Each row comes from the steps of one path. Every step used is in the known rows, and no mark comes twice. Write the path behind each row, first mark first.
In the rows, 128 means zero.
Known rows
kufem molon golo guzip: [ 93 141 177 194 148 100 124 124 146 140  94 138 113  91 118 127 168 109
 106 128 161 123 171 159]
nidoz loda golo guzip radef: [140  94 157 138 149 114 152 140 146 136  91 118 173  86 148 137 173 156
 115 134 124 146 204 122]
guzip golo: [120 104 162 207 145 143 144 168 139 128 127 115  98  95 149 121 186 137
 171 127 154 139 168 163]
molon supi guzip radef: [183 119 143 102 168  96 161  75 114 134  76 114 120  86 115 129 135 131
  72 144 134 127 177  77]
radef supi guzip golo molon kufem: [151 133 145 188 154 125 152  74 147 161 146 148 100  99  87 114 139 127
 119 144 140 126 100 126]
molon golo: [ 94 101 185 215 143 118 137 158 132 121  62 113  96 100 110 118 186 109
 166 118 165 116 138 119]
radef supi: [154 120 143 143 154 119 145  73 101 144 120 135 107  92 117 119 144 153
  98 133 146 125 145 120]
radef supi molon kufem: [152 120 128 138 156 113 153  50 113 150  80 140 114  95  61 109 106 145
 142 145 154 104  29 163]
radef supi guzip golo: [124 135 164 200 164 119 151 107 122 140 124 123  88  95 145 121 175 133
  97 131 153 139 199 125]
guzip golo molon supi: [206 117 127 170 151 119 144 127 132 143 140 142 114  95 111 131 129 120
 108 144 143 117 134 121]
kufem molon supi guzip radef: [187 118 138 112 168  93 153  65 113 136  86 113 116  85 115 130 126 124
  49 145 136 129 166  79]
loda golo molon kufem: [152  98 142 187 131 129 148 118 164 162 117 132 121  94  85 117 152 139
 187 141 134 121  64 131]
loda golo guzip radef supi: [159 121 138 129 160 112 149  62 117 143 121 145 148  91 136 133 141 159
  21 137 134 135 200  94]
kufem molon: [155 100 142 180 138 117 118 112 124 144 126 107  92  84 117 119 143 129
 142 135 154 133  92 164]
kufem molon supi guzip: [176 143 149 143 161  81 144  69 112 151  74 110  82  84 100 123 129 110
  97 144 152 114 123 109]
golo guzip: [113 143 163 132 145 109 141 126 138 148 103 139 123  85 122 126 168 142
 168 134 143 124 178 176]
supi radef: [133 119 142 113 131 100 157  89 126 132  98 122  86  92 131 127 151 136
 167 134 140 120 159 112]
loda nidoz: [136  66 169 149 131 116 151 167 138 136  69 104 136  88 134 123 192 165
 221 128 120 131 127 187]
guzip radef supi molon: [174 101 114 115 169 105 148  63  83 142  92 136 135  93  98 121 108 173
  81 142 152 120 111 135]
molon kufem: [132 117 153 151 139 125 153  95 143 144  84 123  99  91  78 109 143 128
 201 138 146 111  53 160]
molon supi: [193 118 137 128 146 106 149 113 117 133  78 123 109  88 101 126 125 119
 144 141 150 104 103 132]

Write each row's path
[159 119 145 202 159 125 141 121 134 162 179 143 103  97 130 124 165 144
 104 138 137 146 190 109] -> radef supi guzip golo molon
[214 116 124 139 147 110 144 114 124 149 123 140 115  92  96 129 121 124
 127 145 139 111 112 117] -> golo molon supi
[158 112 147 138 163 111 151  75 117 142 118 138 161  92 140 133 149 162
  41 134 129 141 199  98] -> nidoz loda golo guzip radef supi
[126 114 154 134 163 105 147 109 128 128  83 136 148  92 119 132 151 137
  77 135 144 129 194 121] -> supi molon golo guzip radef
[142 144 160 136 167  93 153  54 101 155  89 123  85  88 112 117 152 141
  97 136 144 125 167  95] -> radef supi guzip
[150 111 148 204 153 126 140 143 142 159 169 135 100  95 129 123 174 141
 141 137 137 146 183 121] -> supi guzip golo molon
[128  50 172 215 123 126 145 211 153 140  65  81 160  88 152 127 207 163
 246 119 130 142 124 138] -> nidoz loda golo
[130 117 158 150 159 107 140 103 137 128 101 132 138  90 129 133 154 125
  56 135 144 136 199 117] -> kufem molon golo guzip radef
[182 131 122 128 139  96 158  79 132 136 128 142  94  97 127 137 122 116
 100 144 139 115 167  90] -> guzip golo molon supi radef
[155  99 141 208 144 140 136 163 146 153 181 139 111  97 132 124 173 146
 155 135 137 145 168 138] -> guzip golo molon
[151 131 128 122 163 106 156  37 119 151  86 150 130  94  66 115 101 147
  99 148 149 108  62 158] -> golo guzip radef supi molon kufem
[188 131 120 108 136  90 158  70 127 139 117 141  95  95 116 136 117 120
 111 145 135 110 151  87] -> golo molon supi radef
[211  90 133 171 140 110 145 149 139 149 108 125 144  92 113 134 139 132
 146 140 131 119 113 108] -> nidoz loda golo molon supi
[108 100 176 237 143 113 119 136 133 124  84 110  89  97 110 119 169  97
 121 121 171 122 116 127] -> kufem molon golo
[158 117 125 127 161 112 157  40 113 148  83 141 124  95  64 112 102 148
 113 147 150 108  45 148] -> guzip radef supi molon kufem
[161  61 151 211 130 129 137 194 156 162 136 115 154  93 135 129 188 164
 206 130 120 147 137 119] -> nidoz loda golo molon
[ 84 141 184 179 148 104 137 138 145 136  80 140 118  93 118 127 180 115
 140 125 156 118 186 153] -> molon golo guzip
[168 115 116 110 172 100 147  57  89 146  94 146 142  92  99 124 107 173
  68 144 150 120 130 146] -> golo guzip radef supi molon
